Each row was made from one small tree. The marks that hang from a mark follow it in brackets, in alphabetical order. Every link used is in the known rows. Write each row's tree.
(in the rows, 128 means zero)
Known rows:
pebiv{fuzo{sabi{nunune sugel}} tivop}: [ 90 139 134 143 159  98 142  77 145  90 101 144 139 163 102 129 135 147
 108 156  72 109 152  77 203 122 169 126  97 115  90  93 145  88 176 119
 117 148 180 124 187]
nunune{miduse tivop{pebiv} veni{fuzo}}: [115 136  94  83  65  71  67 201 143 110  68  81 133 144 167 174  87 128
 163 112 151  97 100 111  91 143  41 228 178 182 152 144 120 182 145  88
 194 129  80  80 135]
sugel{sabi{nunune{miduse}}}: [ 98 151 165 141  98 138 122 126 123 123 120 126 154 181 144  91 102 167
 149 140 114  88 133 109 159  77  97 124 103 163 187 125 103 116 133 105
 103 153 119 101 122]
pebiv{tivop{sugel{sabi}}}: [ 74 134 157 131 122 113 108  86 169 135 122 140 146 170 107  68 148 174
 117 158  97 102 158  72 171  80 170  90  86 122 134  78 119  71 166 150
 144 138 135 143 148]
sile{fuzo tivop{pebiv}}: [142 163 129 136  94 118 112 134 136 116 127  90 123 138 101  72 137 233
  84 158  95 135 152  67 138  92 136 147 112 204 116 161 168 118 166 176
  59 162 130 119 153]
sile{fuzo tivop}: [136 170 135 138 108 110 116 123 145 100 141  93 120 140  96  84 122 226
  83 154  85 143 167  77 155  99 148 154 116 189 141 177 172 119 160 182
  78 170 148 133 141]
sabi{nunune{miduse tivop{pebiv{fuzo}} veni}}: [102 156 116 119  84 112  84 148 135  95 102 121 152 158 140 161 102 122
 165 121 140 107 113  96 159 150  73 190 151 165 138 134 117 147 169  84
 140 129  97  79 141]
nunune{tivop{sugel} veni}: [ 98 130 107 128 110  84  83 138 194  99 111 119 165 119 123 166 110 103
 145 107 161 115 132 108  90 153 118 174 158 122 170 105 142 136 176 101
 199 116 123 133 132]
pebiv{fuzo{sabi veni} tivop{sugel}}: [ 98 136 132 155 171  85 130  72 158  98 103 142 153 148 105 128 149 146
 107 156  64  93 153 103 171 112 175  96  72  90  92  23 139  69 174 133
 131 136 172 127 192]
nunune{tivop{sugel{fana sabi}} veni}: [ 99 111  95 130 114  96  78 144 182  90 101 132 171 124 137 158 122 107
 146 108 168  82 115 112  65 117 109 144 157 126 198 101 137 143 161  76
 180 131 121 131 128]
sabi{sugel{fana lofenez{nunune{miduse}}}}: [ 90 106 194  98 142 113 102 123 175 127 120 152 100 166 139 104 147 123
 139 171 122  90  98  97 166 132 151 146 156 169 138 169 143 111 122 118
 146 133 173 149 137]
lofenez{nunune{miduse tivop veni{fuzo}}}: [133 113 136 112  88  89  66 188 154 130  53  75 119 164 168 183  84 125
 155 128 138  99 113 121 141 132  64 192 163 188 130 156 131 172 155 127
 185 152 141 116 120]
nunune{miduse tivop veni{fuzo{sabi}}}: [118 136  83  95  84  50  81 188 155  90  73  79 140 136 170 196  55 123
 154 107 134 105 133 124  86 153  48 233 173 172 174 139 128 189 143  84
 207 138 111  89 127]
sile{tivop{pebiv{fuzo{veni}} sugel{fana}}}: [102 151 162 152 117 127  97 122 148 104 122 137 137 147  98  88 167 173
  82 163 104 108 103  98 150 100 158  88 107 154 103  96 153  70 169 134
  79 162 116 107 179]
tivop{sugel{fana lofenez{nunune{veni}} sabi}}: [ 79  96 177 139 124 122  76 126 186 130 107 165 142 151 134  99 145 108
 147 149 140  72 111 113 121  91 148  89 148 152 173 106 121  92 117 111
 138 158 162 158 135]
sabi{nunune{tivop}}: [ 86 148 127 153 109 150 114 124 159 105 127 125 163 170 122 126 109 144
 144 131 132 128 137 100 186 130 112 155 119 130 151 131 116 144 165 102
 122 116 129 104 125]
sabi{sugel}: [ 94 134 181 115 136 104 140 101 163 122 144 134 121 154 115  93 134 151
 114 154 117 112 135  93 159 136 155 162 107 148 138 160 146 110 152 133
 151 113 152 137 135]
pebiv{fuzo tivop{sugel{fana lofenez}}}: [ 62 143 155 121 157 112  90  87 172 104 107 168 127 166  91 110 168 120
 133 168  82  98 113  81 200 108 203  90 142  95 109  86 131  55 140 135
 127 151 171 149 194]
tivop{pebiv}: [109 141 152 132 109 137 108 142 143 152  97 106 136 167 128  94 117 177
 131 159 120 119 117  83 123  93 122 130 114 162 109 106 118 110 156 140
  76 117 117 115 169]
nunune{miduse veni{fuzo{sabi{sugel{fana}}}}}: [101 126 127  80  96  53  79 166 135  92  91 109 107 149 163 160  69 139
 137 127 118  90 135 102 102 134  62 220 146 211 151 180 125 170 125 101
 177 162 119  95 141]
fuzo{sabi{nunune sugel} veni}: [114 104 139 174 162 108 161  90 150  97 140 135 161 139 138 122 123 165
 106 140  99 100 166 118 150 133 107 152  40 144 118  80 140 143 174  99
 123 108 158 100 141]
veni{fuzo{sabi{nunune}}}: [ 79 119 129 154 112 120 128 148 139 107 100 109 137 163 136 123  83 162
 112 133 100 122 164 113 161 107  86 181  99 171 131 155 112 176 118 115
 117 152 155  99 141]
pebiv{fuzo{sabi} tivop{sugel}}: [ 89 149 134 142 149  82 124  75 163 102  95 143 146 153 101 123 128 143
 107 158  70 105 162  87 170 117 186  99 100 106 101  52 138  63 167 133
 130 147 178 136 190]
sabi{nunune{miduse} sugel}: [ 78 154 185 101  94 109 129  93 137 105 161 153 124 171 130  91 128 145
 132 148 117 104 144  88 217 159 117 185 100 183 139 182 125 117 150 109
 159 121 125  95 112]
fana{sugel{sabi}}: [ 99 131 201 144 131 120 107 123 152 160  91 143 138 184 103 110 104 167
 147 148 121 114 122 102 138 102 142 108 146 120 188  88 102 146 143 116
 110 121 172 131 149]
tivop{sugel{sabi}}: [ 85 143 177 143 108 112 118 100 167 131 134 144 159 151 121  74 125 145
 125 142 123  90 150 115 125  96 150 100  97 140 180  90 118  80 134 126
 144 136 138 137 127]
koden{miduse}: [113 125 190  99 103 115 125 118 157 133 106 115 147 160  94 106 114 206
 148 129  77 128 121 103 153 116 132 119  93 144 148 143 132 175 172 181
  95 124 145 142 142]
fuzo{sabi{nunune{miduse}} veni}: [122 130 128 167 143 106 134 112 140 105 119 114 162 157 155 138  86 176
 125 141  85 104 168 123 143 120  83 148  56 155 128  63 120 141 165 108
 106 120 137  84 146]
pebiv{fuzo tivop}: [ 92 158 146 128 158 115 112 100 144 112  93 126 124 178  94 127 137 155
 126 162  71 117 122  80 203  97 178 114 121  97  98 100 133  75 165 153
 108 149 165 136 196]
sabi{nunune{miduse veni} sugel{fana lofenez}}: [ 62 117 171  89 114 107  85 116 157  84 150 181 113 155 134 122 143 104
 158 142 139  93 105  79 186 160 109 193 157 186 147 203 127 136 133  80
 161 142 129 112 131]
sugel{fana sabi}: [100 115 138 137 139 150 102 138 134 114  98 140 144 182 145  96 125 172
 133 151 122  60 102 103  96  35 119  81 119 152 201 123 115 123 116  94
  69 159 137 130 143]

Write each row's tree:
[111  89 144 139 157  90 121 122 180 111  96 134 133 138 144 139 101 133
 117 151 117 106 144  99 100 128 131 147 132 169 133 120 151 131 148 104
 123 139 190 147 157]	fuzo{sabi{sugel{fana lofenez{nunune{veni}}}}}
[ 97 134 111 150 106 135  95 142 146  95 104 127 165 148 120 158 118 122
 152 115 149 119 115  92 156 138  92 173 140 142 127 133 124 152 178  87
 121 129 116  97 150]	sabi{nunune{tivop{pebiv{fuzo}} veni}}
[120  95 161 140 117 114  75 171 150 140  65  90 113 165 142 160  98 138
 134 136 130 113 123 105 154 106  90 168 135 187 103 171 132 159 154 156
 142 165 165 136 141]	lofenez{nunune{veni{fuzo}}}
[106 148 123  85  72  62  59 163 185 118  95 115 150 124 154 154 106  96
 177 123 159 101 106 106  84 172  94 190 194 159 161  90 127 121 158  90
 207 112  88 107 138]	nunune{miduse tivop{pebiv sugel{lofenez}} veni}
[109 136 124 134 113  86 147 105 160  96 122 126 158 147 148 130  85 147
 119 137 111 108 172 104 139 157 106 174 101 168 148 111 138 140 164  79
 150 115 151  99 124]	fuzo{sabi{nunune{miduse tivop} sugel}}
[ 86 130 135 139 111 119 101 107 147 108  98 167 154 148 123 101 147 129
 115 154 123  69 121  94 113 113 140  93 110 166 115  73 121  86 139  86
  84 132 138 107 176]	tivop{pebiv{fuzo{sabi{nunune}}} sugel{fana}}
[ 87 127 195 133 105 112  92 137 134 143  91 148 131 185 113 125 101 156
 157 134 129 107 122 101 162 117 102 146 148 144 182 122  92 174 134  97
 131 136 156 107 139]	fana{sugel{sabi{nunune{miduse veni{fuzo}}}}}
[ 73 110 182 108 155 122 116 110 180 115 140 162 110 155 120  93 154 127
 134 164 123 102 101  92 155 128 167 146 150 142 151 166 142 109 120 113
 133 123 167 151 148]	sabi{sugel{fana lofenez}}
[ 88 158 150 115  90 112  81 132 134 101 127 129 135 169 134 139  85 144
 155 131 123 120 141  84 179 136  81 188 126 185 141 165 109 135 160 117
 134 146 106  92 135]	sabi{nunune{miduse veni}}
[ 65 112 163 122 134 122  76  96 190 134 111 155 125 175 111  86 158 152
 127 171  99 107 136  63 190  95 182  88 123 129 110  95 122  76 157 156
 138 142 157 156 161]	pebiv{tivop{sugel{fana lofenez{nunune}}}}
[ 93 169 135 123  85 126 103 129 148 105 126 119 153 178 141 130  93 145
 156 135 122 117 138 102 189 143  94 171 128 155 159 134 109 139 156  99
 141 118 110  87 117]	sabi{nunune{miduse tivop}}
[ 87 108 141 137 124  96 143 142 148 112 105 108 125 151 137 117  96 158
 101 138 102 113 158 116 141 117 104 187 102 168 134 160 129 167 115 117
 144 143 165 114 139]	veni{fuzo{sabi{sugel}}}
[ 60 130 186  94 115 124 106 104 157  98 157 181 112 171 134  92 149 123
 151 159 121  93 110  85 213 152 128 168 141 177 149 187 121 120 119  88
 142 131 138 111 126]	sabi{nunune{miduse} sugel{fana lofenez}}
[ 81 123 165 166 129 160 121 138 173 128 119 139 169 160 131 102 125 121
 175 138 132 114 108 123 164  96 125 122 157 108 197 104 108 118 119  91
 110 142 151 136 134]	sugel{lofenez sabi{nunune{tivop}}}
[ 71 132 168 124 123 128  84 120 171 127 103 172 135 147 112  91 169 105
 144 166 125  83  86  99 130 118 170  95 159 141 120  84 120  67 113 106
  95 131 145 133 186]	tivop{pebiv{fuzo} sugel{fana lofenez}}
[114 153 117  93  75  55  76 150 171 101 103 111 161 130 157 160  90 109
 164 109 153  82 127 122  79 149  85 180 166 153 205 101 128 127 158  84
 221 129  94 107 112]	nunune{miduse tivop{sugel{sabi}} veni}
[106 126 117 164 128 105 120 121 154  99 106 121 160 148 134 147  65 156
 121 130 112 130 178  92 120 123 100 159 102 168 132 112 127 145 170 107
 100 143 153 111 155]	fuzo{sabi{nunune{veni}}}
[ 95 111 220 139 142 112  71 141 185 168  77 144 113 175 100 145 105 126
 167 156 126 146 107  94 169 146 151 138 196 124 143 106 110 150 146 139
 130 124 203 154 166]	fana{sugel{lofenez{nunune{veni}}}}
[ 72 145 123 114  65  98  80 141 151  88 124 131 150 152 139 147 103 115
 155 110 143 105 140 107 173 159  71 206 138 170 156 156 109 162 147  85
 193 137 100  81 110]	sabi{nunune{miduse tivop{sugel} veni{fuzo}}}
[130 117 139 107  92  85  55 160 171 126  67 103 131 159 163 171 100 116
 153 135 146  83 116 112 124 138  91 155 162 186 141 125 136 137 167 119
 187 142 139 127 118]	lofenez{nunune{miduse tivop{sugel{fana}} veni}}
[102 119 208 124 129 100  67 149 188 165  72 136 117 175 112 158  98 121
 178 152 131 139 103 103 164 158 138 150 210 125 153 100 110 154 146 124
 153 117 192 144 156]	fana{sugel{lofenez{nunune{miduse tivop veni}}}}
[101 112 132 151 131  92 141 102 157  94 124 136 153 135 132 134  91 143
 109 132 120 119 175  89 129 145 109 175  91 174 129 131 144 142 172  96
 131 132 161 115 144]	fuzo{sabi{nunune{veni} sugel}}
[103 100 222 150 140 119  83 144 173 171  70 145 127 175 109 135 111 131
 172 150 132 122 101 106 150 115 140 118 188 121 171  92 108 149 136 120
 122 138 200 155 156]	fana{sugel{lofenez{nunune{veni}} sabi}}
[ 70 135 195 145 120 116 114 107 190 138 137 153 156 145 118  73 134 123
 145 148 122 103 136 120 138 107 167 102 133 124 183  85 116  71 116 127
 143 138 152 153 136]	tivop{sugel{lofenez sabi}}
[ 84 116 191 149 118 124  98 133 138 141  91 151 138 181 103 124 108 155
 149 131 133 113 124  98 161 109 111 140 144 134 179 118  95 176 138 100
 122 137 164 115 143]	fana{sugel{sabi{nunune{veni{fuzo}}}}}
[103  95 181 127 136 145  73 163 159 142  74 140 124 187 166 108 128 133
 172 168 122  63  74 119 130  58 119  85 176 166 189 124 113 113  93 103
  88 175 166 149 142]	sugel{fana lofenez{nunune{miduse}} sabi}
[ 89 130 186 155 129 124 119 118 160 142 108 157 161 135 118  83 175 113
 150 152 123  74  91 131 128 103 155  88 122 117 136  39 119  61 120 107
 109 128 141 127 175]	tivop{pebiv{fuzo{veni}} sugel{lofenez sabi}}
[145 124 140 114  98  88  66 173 162 134  59  79 129 164 165 181  82 128
 158 133 139 103 116 113 131 137  81 172 165 181 135 131 137 146 175 131
 174 142 141 124 124]	lofenez{nunune{miduse tivop veni}}
[115 100 154 146 151  82 135 120 182 122 100 120 137 132 140 137  90 131
 119 147 112 124 157 103 111 141 134 160 125 162 126 112 152 125 157 119
 139 132 191 146 155]	fuzo{sabi{sugel{lofenez{nunune{veni}}}}}
[123 147 139 146 129 119 125 138 134 131  74 110 143 156 126 125 106 156
 126 156 105 110 117 100 110 105 128 126 123 151 101  81 130 102 152 119
  62 127 145 110 194]	tivop{pebiv{fuzo{sabi}}}
[ 73 134 185 131 101 121  97 118 189 156 124 148 145 143 115  68 147 128
 143 161 131 116 122  93 133 127 159 114 136 148 119  76 114  69 135 135
 122 112 130 136 162]	tivop{pebiv sugel{lofenez}}
[133 125 148 112  87  80  64 157 173 135  71  94 134 155 159 170  92 115
 154 130 144  95 125 116 132 146  93 163 157 182 137 120 138 132 172 128
 197 139 140 126 117]	lofenez{nunune{miduse tivop{sugel} veni}}
[ 80 161 133 117  78 122  91 117 157  98 135 146 155 173 139 118 111 134
 151 137 128  97 138 103 181 144 104 154 126 160 167 125 107 127 149  86
 152 119 107  89 110]	sabi{nunune{miduse tivop{sugel{fana}}}}
[148 139 151 119  95 109  86 166 148 151  51  80 130 179 163 155 102 138
 155 153 122  93 101 119 149 127  95 143 153 174 116 104 131 124 162 129
 138 130 144 114 136]	lofenez{nunune{miduse tivop{pebiv{fuzo}}}}
[ 74 127 169 112 119  94  74 103 189 137 112 138 125 165 116  99 139 143
 138 162 101 118 146  67 191 118 164 122 129 138 106  95 123  74 167 165
 170 143 144 151 157]	pebiv{tivop{sugel{lofenez{nunune{miduse veni}}}}}
[ 79 133 220 139 124 125  96 126 162 158 100 162 135 188 106 109 109 141
 176 152 120 123 111 103 178 125 137 124 176 120 188  95  88 141 124 102
 117 126 174 127 148]	fana{sugel{lofenez sabi{nunune{miduse}}}}
[ 79 133 120 146 100 123  92 120 169  92 133 142 169 142 117 144 116 116
 145 112 152 121 143  95 161 149 105 170 128 139 151 131 122 143 176  94
 162 124 119 109 125]	sabi{nunune{tivop{sugel} veni}}
[107 122 101 126  96  91  79 148 184 112  97 117 169 117 130 153 124 110
 145 112 171 108 117  99  73 145 108 166 155 137 145  90 137 134 182  94
 177 108 104 121 144]	nunune{tivop{pebiv sugel} veni}
[119 153 156 152 122 102 114 102 171 103 167 121 133 117  93  73 164 198
  92 153  85 129 162 102 164 119 164 139 100 165 138 128 170  98 152 178
 113 156 152 138 137]	sile{fuzo{veni} tivop{sugel{lofenez}}}
[142 143 114 139 120  87 135 109 149  81 136 109 124 125 111  90 122 222
  61 154  83 122 182  77 119 109 148 152 100 206 140 167 187 130 160 148
  84 168 168 131 140]	sile{fuzo{sabi{sugel{fana}}} tivop}
[129 141 103 142 116 102 134 107 143 104 124 108 145 141 128 110  87 196
 117 141  92 117 200  82 125 112 115 171  97 193 150 148 140 153 143 139
  85 135 173 126 131]	sile{fuzo{sabi{nunune}}}
